Each row was made from one walk, in order. Every step used is in the known rows, and no mark comes twice. Write each row's walk.
In the rows, zero is written as 128.
Known rows:
zafe -> lavi -> fodut: [145 169 101  82 114  98  97 120 138 120 140 165 123 120 141 126 102 124
 116 168 112 111 124 114 137 111 153 127]
ripuv -> fodut -> netu: [100 182 140 100 136 105 126 130 163 120 128 127 153 166 127 127  99 124
 127 129 129 252 132 137 204  91 162 132]
lebozit -> nefelef -> fodut -> netu: [123 217 181 112 158 129 129 146 164 138 122 128 151 132 117 178 157 129
 148 195 126 199 143 112 133  82 129 114]
zafe -> netu -> fodut: [121 150  86 100 152 133 111 199 181 116 119 112 140 104 137 126 154 123
 104 154  89 128 147 132 172 116 145 124]
ligu -> fodut -> netu -> zafe: [ 77 185 111 130 121 106 111 160 147 116 107 122 153 121 112 145 110 128
 143 138 139 169 145 116 148  63 143 119]
ripuv -> fodut -> lavi -> zafe -> netu: [ 92 150 137  58 148  90 115 171 121 132 116 108 160 165 143 174  99 131
 100 121 102 139 132 149 205 120 200 135]
sepoz -> ligu -> fodut: [ 57 156 122 112 113 135 130 118 132 122 148 131 139  83 101 130 127 144
 137 133 121 126 134 115 146 112 139  95]
fodut -> netu: [114 179 128 114 140 117 126 125 140 119 119 126 133 131 127 136 110 126
 140 152 119 174 136 110 155  98 133 118]
ripuv -> fodut -> netu -> zafe: [103 186 124 107 125  86 115 170 184 107 122 125 164 158 126 136  98 115
 126 130 142 240 148 148 190  76 164 158]
zafe -> netu: [125 152  93 115 153 116 123 157 143 122 118 116 124 112 140 124 124 133
 111 144 114  99 139 123 166 123 147 127]
ligu -> fodut -> netu: [ 75 184 127 123 130 122 125 119 125 129 114 123 139 128 113 136 112 137
 142 136 126 179 129 104 160  79 141  94]
mifuz -> fodut -> nefelef: [130 158 122 112 130 122 123 126 164 116 139 154 102 159 134 125 104 143
 114 145 123 168 141 105 124 116 140  94]
ligu -> fodut -> nefelef: [ 94 184 136 131 127 116 122 127 135 131 102 141 126 134 123 147 117 151
 143 131 127 158 129 104 121  94 143 109]
ripuv -> fodut -> netu -> zafe -> lavi: [122 206 128  84 116  84 113 166 177 115 124 128 148 137 134 124  86 111
 133 146 151 240 141 183 190  67 171 152]
mifuz -> fodut -> lavi: [115 130 127  89 130 123 126 116 122 117 156 133 140 175 119 133 106 120
  85 133 118 135 140 121 145 118 124  73]
ripuv -> fodut: [ 99 153 125 107 142 100 131 124 167 117 137 140 155 161 126 120 111 133
 100 128 126 205 131 125 190 112 149 147]
netu -> zafe -> lavi -> fodut -> ligu: [138 169 124  68  77  58  63 153 147 123 141 157 129 127 139 134 105 123
 111 155 112  85 138 176 119  96 167 151]
lavi -> zafe -> netu -> fodut -> vagun: [105 162 117  72 171 117 111 245 144 114 101  90 129 112 141 172 145 139
 116 172  63 137 149 110 151 107 174 115]
lebozit -> nefelef -> fodut: [123 189 159 117 165 127 132 141 167 133 130 141 151 130 116 175 168 138
 122 190 124 153 144 102 122 100 117 124]
lavi -> zafe -> netu: [108 144  95  93 162 104 121 164 135 122 109 121 115 108 147 160 116 150
 114 155  91  61 136  95 159 129 168 132]
sepoz -> ligu -> fodut -> netu -> zafe -> lavi: [ 81 213 125  89  87 115 110 161 140 119 134 121 132  57 108 136 101 123
 170 151 145 166 144 171 144  67 160 101]
zafe -> lavi -> fodut -> netu: [144 196 117  74 110 100  92 126 136 124 130 154 120 127 143 132  91 115
 142 171 112 153 124 127 149  92 169 117]
nefelef -> fodut: [114 158 111 118 142 137 140 153 177 122 119 130 142 129 115 137 163 137
 114 161 110 131 146 110 140 109 108 112]
fodut -> nefelef -> lebozit: [124 193 189 150 142 107 125 163 179 135 110 146 137 135 131 152 121 143
 158 161 112 154 138 115 135 116 121 106]
sepoz -> ligu -> fodut -> lavi -> zafe -> netu: [ 53 153 135  64 120 119 114 165  86 137 126  99 143  84 117 189 116 143
 136 127  95  60 135 139 160 118 190  86]
lebozit -> nefelef -> fodut -> lavi -> zafe -> netu: [118 184 174  70 172 112 116 189 121 149 110 110 155 134 132 228 155 135
 121 187  97  84 143 126 136 106 168 115]
zafe -> lavi -> fodut -> mifuz: [145 151 144  75 126  79 109 104 120 121 134 163 112 127 146 120  94 135
 105 184 116  80 130 115 110 119 119 125]
sepoz -> ligu -> fodut -> mifuz: [ 57 142 163 103 124 114 143 101 114 123 144 126 128  89 105 121 118 157
 129 148 125  98 140 115 122 121 100  91]
fodut -> netu -> zafe: [118 180 112 120 131  98 114 164 160 107 112 121 147 126 125 144 110 118
 138 150 133 159 153 122 145  82 130 140]
mifuz -> fodut -> netu -> zafe: [115 160  95 114 124 111 113 156 175  99 143 134 126 146 122 124  97 119
 112 146 134 175 156 115 150  84 136 103]
netu -> zafe -> lavi -> fodut -> nefelef -> lebozit: [158 215 166 120 100  77  79 203 196 129 118 172 136 121 144 161 100 124
 159 183 120 126 143 142 112  92 154 129]

Which walk is each row?
[ 69 150 124  82 143 105 113 161  83 141 102 102 145 128 129 186 113 143
 116 128  95  63 129 117 159 105 177  96] | ligu -> fodut -> lavi -> zafe -> netu
[147 179 124 105 117 100  94 136 156 121 118 167 126 147 145 153 107 134
 133 148 108 143 133  92 113 116 160 139] | lavi -> fodut -> nefelef
[121 136 128  92 163 111 124 184 160 118 113 108 129 115 142 119 144 133
  93 170  94 101 153 131 144 123 108 117] | zafe -> netu -> fodut -> mifuz
[125 191 192  95 153 121 129 144 132 142 128 126 177 155 112 199 162 120
 120 179 122 154 143 126 115  97 120 110] | lebozit -> nefelef -> fodut -> lavi
[115 145 135  83 100  78  77 115 135 128 145 155 134 153 130 137 119 135
 103 139  92  96 130 132 134 122 159 133] | lavi -> fodut -> ligu
[ 81 196 191 162 129 113 124 160 164 144 107 146 144 131 117 154 124 155
 162 149 119 154 130 108 137  96 126  82] | ligu -> fodut -> nefelef -> lebozit
[ 62 192 124 114  97 120 113 165 149 113 131 116 149  77 100 147 115 128
 165 134 137 167 151 137 150  76 147 109] | sepoz -> ligu -> fodut -> netu -> zafe
[134 180 129 106 131 131 112 176 185 116 108 138 138 129 133 146 147 129
 131 154  96 183 145 116 124 104 130 127] | netu -> fodut -> nefelef
[144 241 164  96 138 106 113 181 177 130 118 130 144 109 124 177 143 116
 153 208 148 187 153 158 122  55 137 129] | lebozit -> nefelef -> fodut -> netu -> zafe -> lavi
[132 196 167 132 146 129 107 242 216 135 101 121 141 112 141 149 153 131
 147 170  87 155 150 143 155 115 145 101] | zafe -> netu -> fodut -> nefelef -> lebozit
[137 174  98 104 124  90 118 155 153 109 122 139 133 104 133 125 110 122
 119 165 136 112 145 144 129  92 126 145] | netu -> zafe -> lavi
[120 194 182 137 138 123 114 205 213 129 112 143 153 128 127 156 154 133
 153 171  88 182 147 122 139 109 117 102] | netu -> fodut -> nefelef -> lebozit
[112 133 143  98 155 111 132 145 160 110 127 128 140 130 128 123 144 135
  96 173  95 126 150 106 123 120  82 122] | netu -> fodut -> mifuz
[ 97 145 134  61 143 115 111 173 125 120 119 119 167 143 124 192 143 124
 109 156  67 118 139 104 139 110 145 115] | netu -> fodut -> lavi -> zafe
[109 196 200 137 135  98 125 169 201 136 122 150 157 167 131 144 111 141
 146 140 123 227 134 141 180 110 148 121] | ripuv -> fodut -> nefelef -> lebozit
[ 96 123 125  70 136 107 122 124 108 117 145 138 131 169 125 172 102 137
  89 145  93  99 136  93 143 120 147  80] | mifuz -> fodut -> lavi -> zafe
[114 146 125  79 126 113  90 191 167 130 126 106 135 118 134 125 157 129
  99 141  77 113 146 181 161 116 158 120] | zafe -> netu -> fodut -> ligu
[108 156 127  70 147 127 125 199 133 138  95 100 144 133 130 193 149 134
 114 157  86  64 147 134 149 116 159 103] | nefelef -> fodut -> lavi -> zafe -> netu
[114 145 152 113 150 121 153 136 160 122 116 127 128 136 119 129 153 148
 105 177 116  97 154 111 114 118  72 109] | nefelef -> fodut -> mifuz
[101 157 152  82 131 101 127 128 132 125 136 124 178 184 123 146 106 115
  99 117 124 202 131 153 187 109 152 130] | ripuv -> fodut -> lavi
[128 153 118  77 143 131 106 202 144 125 115  96 165 131 132 153 150 106
 101 142  87 125 147 158 167 111 150 107] | zafe -> netu -> fodut -> lavi
[126 169 119  93 164 134 114 237 159 115 110  86 135 121 135 138 153 121
 109 159  86 177 151 143 158 104 153 109] | zafe -> netu -> fodut -> vagun
[143 183 113 100 144 130 105 212 187 122  98 115 126 111 148 142 145 128
 130 152  93 158 149 141 142 111 158 127] | zafe -> netu -> fodut -> nefelef
[122 206 193 112 178 124 136 178 144 132 121 113 146 144 113 186 166 137
 130 198 119 201 147 109 111  88 123 106] | lebozit -> nefelef -> fodut -> vagun
[100 123 135  90 114 105 107 103 146 122 164 143 110 163 121 109 116 144
  83 135 107 120 139 142 148 122 138  86] | mifuz -> fodut -> ligu
[117 191 115 121 125 128 123 197 198 114 103 117 151 127 112 156 147 118
 139 162 127 167 164 134 137  73 122 125] | nefelef -> fodut -> netu -> zafe
[136 180 101  92 114 103 110 155 165 107 144 136 108 130 132 113  85 114
 120 165 142 172 149 151 149  74 144  97] | mifuz -> fodut -> netu -> zafe -> lavi
